What can hang from each mark:
q667: q339
q709: q667
q587: q50
q123: q169
q169: q50 q123 q667
q339: q399
q84: q123 q667
q50: q84 q169 q587

Every row comes from one small tree of marks. Brackets hold a mark, then the marks that hang from it, in the order of their numbers. Every link used is in the known rows. Which tree was each row made from?
Known rows:
{q50 q84}: [  1.7   6.4  10.8  -0.7   2.8  -2.9   9.4  -6.9  16.7  15.7   0.5   9.3
  -2.0 -27.9   7.0 -16.5  -2.5  -6.2 -11.6  -4.4]
{q123 {q169 {q667 q339}}}: [ 14.7 -10.7   4.4 -49.6  -0.7  13.6   2.3   2.4   3.9   4.5  12.0  17.2
   9.9 -25.5   5.8  -5.1  21.6  14.0 -17.5  -4.9]
{q709 q667}: [-11.5   5.5  -3.8  -2.6  15.0  -4.9   0.0   3.9 -24.3  20.2   3.0  -2.6
   6.0   0.0  -6.9  15.8  -0.3   4.2   8.0  -3.4]
{q169 q123}: [-10.6   0.4  -7.2 -20.0  11.5 -19.3 -12.0  -0.2  13.5   1.1   2.1  -4.2
 -11.7   8.5  10.6  -9.7 -13.4  -7.4   9.2  -1.7]
{q587 {q50 q84}}: [ 28.1   4.0   0.5  -6.3 -22.0  -9.2   2.8 -11.4  13.9  14.6  -8.5  16.6
   1.8  -7.3  15.8 -29.8  -5.0  -0.7  -5.8   7.9]
{q50 q84 {q169 q123} q587}: [ 14.1 -11.1  11.1  -5.0  40.4 -60.6  -8.1  -4.1  46.1 -13.8   6.2  14.6
 -13.7 -35.3   5.7 -22.8  -4.0 -38.0  -8.3   6.0]
{q169 q50 q123 q667}: [  3.8  -8.6   1.4 -44.3   4.5  -7.9  -8.6 -12.4  27.1  18.5  12.4 -14.7
  -8.7  -1.9  47.5 -11.4 -16.4 -11.5  25.4  -2.0]
{q84 q667}: [ -9.4 -10.6   8.4   1.2 -15.0 -12.6   6.6  -3.6  -5.9  15.1   0.6  13.3
   7.2 -10.9  22.7   3.8   4.0   9.2  -3.9 -11.8]
{q84 {q123 {q169 q50}} q667}: [-27.6 -13.3   7.4 -38.6  16.4 -37.5  -4.4  -4.8  14.8   9.2   6.0  26.7
  24.9 -27.2  12.8 -21.1  -0.6 -10.4 -16.8 -17.0]
{q169 q667}: [  8.6 -13.1   0.8 -13.6  -5.1  13.2  10.8  -4.2  -1.2  13.6   5.9  -3.9
  -7.1 -15.1  21.9   9.4   5.7   6.3   6.1  -4.1]
{q84 {q123 q169} {q667 {q339 q399}}}: [-36.8 -20.7  11.1 -68.0  -9.9 -26.0 -16.1   6.8 -16.8 -17.0  20.2  39.2
  19.8 -43.9   6.2 -14.7  16.6 -10.8 -42.0  -9.6]
{q84 {q123 q169} {q667 q339}}: [-27.4 -11.9  10.7 -52.0  14.6 -16.5   1.0   3.1   4.1  -7.0  11.9  41.3
  20.5 -43.4  -2.6 -12.7  14.9   9.4 -36.1 -18.0]
{q50 {q84 q667} {q169 q123} q587}: [  6.9 -23.6  20.9  -2.9  31.6 -76.0  -0.6  -6.6  40.1   2.3   5.3  26.6
  -4.4 -49.5  30.4 -20.8   0.5 -27.0 -11.1  -8.3]
{q123 {q169 {q667 {q339 q399}}}}: [  7.0 -19.3   1.7 -65.1 -25.2   9.9 -14.8   6.1 -15.2  -3.8  19.9  12.8
   7.9 -26.4  13.3  -5.0  21.6  -8.3 -24.3   4.2]
{q169 {q50 q84 q587} q123}: [  4.4   7.2  12.1 -20.1  23.3 -42.9 -15.9 -14.0  37.5  -3.2  10.0  -0.5
 -13.2  -2.0  24.2 -32.8 -18.0 -36.6  16.5   6.0]
{q84 {q667 q339}}: [ -3.1  -2.7  18.4 -26.7 -14.5   3.3   6.9  -2.8  -7.7   6.6   9.9  22.5
  11.8 -19.1  21.5   4.1  14.2  17.5 -14.5 -11.1]
{q123 {q169 {q50 q587} {q667 q339}}}: [ 26.3 -11.2  14.0 -52.8   7.2  -5.3 -10.5  -4.5   9.3 -12.3  18.1  10.2
   8.4 -10.5  11.8  -8.4  18.1  -9.8   2.6   7.9]
{q84 q123 q667}: [-33.9 -15.5  10.1 -19.0   9.8 -17.5   8.6  -3.0  -1.0   0.4   5.7  21.3
   7.3 -32.6  12.3  -0.7   0.9   2.0 -11.6 -17.3]
{q123 {q169 {q50 q84 q587} q667}}: [ 23.9 -12.7  15.7 -24.6  15.7 -25.3  -1.1 -12.8  27.8  10.3  10.0  11.3
   2.2 -30.1  19.0 -25.0   7.2 -24.4   1.3   1.6]
{q50 {q84 q123 {q667 q339}} q587}: [-14.6  -5.8  33.4 -36.8  20.2 -21.3  10.8  -9.6   9.0 -16.6  17.7  42.3
  -0.9 -61.8   9.2 -14.4  11.7  -6.6 -21.6 -11.1]

Write each row's tree:
[  5.9  -9.1   4.9 -10.9  34.1 -41.9   0.7  -3.3  52.3  11.6   2.8  15.2
  -3.6 -44.9  13.0 -27.3  -7.4 -24.0 -21.5  -6.5] => {q50 q84 {q169 q123}}
[  5.9   2.8   0.9 -24.8   2.9 -10.7   4.6 -10.7  19.5   0.2  -3.7  25.5
  -0.4 -27.4   5.8 -33.0  -8.7  -7.8 -14.7   3.7] => {q587 {q50 {q84 q123}}}
[-25.4  -7.7  19.0 -44.6   5.8  -3.5   9.3  -2.0  -0.3  -7.6  15.4  33.0
  10.9 -44.3  14.1  -1.6  10.5  11.0 -23.4 -17.3] => {q84 q123 {q667 q339}}
[-14.9 -24.0  -6.6 -40.4  23.8  -2.9   4.8   1.5  12.6  -1.9   7.2  13.0
   1.4 -41.6  -2.3  -8.7   7.5  -1.8 -16.2 -10.2] => {q84 {q123 {q169 q667}}}
[ 11.8 -12.3  15.2 -66.9 -33.9  17.8 -10.3  -7.2  -9.3   0.5  27.1  -0.5
   5.2 -18.9  42.3  -4.5  10.5 -16.0  -1.3   6.0] => {q169 q50 {q667 {q339 q399}}}
[ 12.9 -14.9  -3.5 -51.0   0.2  -9.1   7.7  -9.6  26.6  13.6  -1.2  30.2
   4.3 -47.3  12.8 -37.2   1.3  -2.6 -21.6  -0.4] => {q587 {q50 {q84 {q123 {q169 q667}}}}}
[ 14.3   4.2  20.4 -71.1   7.8   3.8   4.3 -17.8  42.4  28.4  23.0   8.6
  -6.5 -35.0  52.3 -30.6  -8.1  -9.4   4.2  -8.1] => {q169 {q50 q84} q123 {q667 q339}}
[ -5.0 -13.6   4.6 -32.7  -5.2 -39.8   3.5  -8.8  20.2  16.9  -6.4  46.7
  18.2 -42.2  13.6 -39.7   0.2   0.7 -31.1 -10.7] => {q587 {q50 {q84 {q123 q169} q667}}}
[ 32.7  -8.2  -3.0 -18.7   6.2 -48.5  -7.3  -8.2  50.2  10.1  -5.6  19.4
  -0.3 -24.2  22.6 -39.1 -11.5 -17.8 -16.4   6.4] => {q587 {q50 q84 {q169 q123}}}
[ -4.6  -8.6   8.6 -79.7  17.7   6.5  -0.2  -4.2  21.9  -1.4  21.5  19.9
  15.3 -40.9  11.8 -17.5  10.0  -3.8 -18.6  -6.3] => {q84 {q123 {q169 q50 {q667 q339}}}}
[ 31.9  -4.5  20.2 -46.6   0.3   6.2  -1.7 -10.6   5.4 -13.7  21.6   2.0
  -3.9  -9.1  26.9   3.8  13.0  -7.9  16.5   7.3] => {q169 {q50 q587} {q667 q339}}
[ -5.2 -22.5   7.8 -33.4  35.2 -24.1   5.4  -4.3  21.1 -13.6  10.7  25.6
  -8.1 -58.7  -6.7 -21.3  10.4 -19.7 -15.9  -4.5] => {q50 {q84 {q123 {q169 q667}}} q587}
[  9.2  -3.3  36.2 -17.5  -2.3 -21.5   9.7  -9.7   2.9  -3.3  12.2  34.3
   1.9 -36.3  20.1 -10.2  15.4   1.6 -13.3  -8.0] => {q50 {q84 {q667 q339}} q587}
[ 33.7  -0.6  31.5 -45.2   5.0   0.9   8.8 -18.1  21.4   1.2  22.4  11.8
  -6.0 -34.1  32.8 -15.2  11.8 -13.5   5.7   4.6] => {q169 {q50 q84 q587} {q667 q339}}
[ 23.8 -14.9  18.3 -55.5  24.8 -14.6   9.9  -5.8  52.2  18.8  18.5  20.2
  -6.9 -70.9  33.4 -21.5   5.9  -9.5 -24.1  -8.1] => {q50 q84 {q169 q123 {q667 q339}}}
[  9.0  -3.7   1.6 -14.0  15.1 -36.3 -20.7  -1.9  11.0 -16.8   3.6   4.5
   9.8  13.8  -8.7 -13.7   4.3 -24.1   2.5  10.8] => {q123 {q169 {q50 q587}}}
[  7.1  -5.0   9.5 -44.9   8.5 -11.4   3.2 -19.4  44.5  33.7  12.5  -3.2
 -10.7 -27.3  53.0 -29.3 -18.3 -17.3  14.7  -7.7] => {q169 {q50 q84} q123 q667}
[ 13.4 -28.2  -3.0 -24.9  21.2 -27.9  -0.6  -0.4  37.6   8.4   8.1  -0.8
  -9.8 -32.7  27.0  -2.1  -1.2 -11.8  -2.2  -3.1] => {q50 {q169 q123 q667}}
[ -2.5 -12.5   3.6 -72.9 -21.2   3.7 -17.0   0.0  -3.5  -8.0  25.4  -3.4
 -13.0 -17.1  37.0  -4.1   2.0 -12.0   0.4   4.4] => {q169 q123 {q667 {q339 q399}}}
[-14.4   4.7   3.8 -46.5 -11.9   2.0 -17.5   9.5 -44.1   0.4  21.9   6.0
   9.9  -8.9   2.1  13.9  10.5  -6.2 -10.3   6.1] => {q709 {q667 {q339 q399}}}
[ 39.2 -26.2 -12.0 -33.6  -6.3 -31.3  -6.9  -4.7  35.4   9.7  -1.0   3.6
  -4.8 -12.9  35.6 -14.0  -3.1  -5.2   3.9   8.7] => {q587 {q50 {q169 q123 q667}}}
[ 28.2 -25.7  10.8 -46.1  29.0 -28.5  -6.5   1.4  28.5 -23.0  19.2  10.3
 -13.2 -32.6  17.7   2.7  13.5 -13.6  -0.8   4.8] => {q50 {q169 q123 {q667 q339}} q587}
[ -2.6  11.8   8.3 -29.5  13.6 -25.2  -6.9 -15.4  43.1  23.9   7.0   0.5
  -6.0 -11.6  32.1 -35.6 -23.3 -24.9   6.6  -1.7] => {q169 {q50 q84} q123}
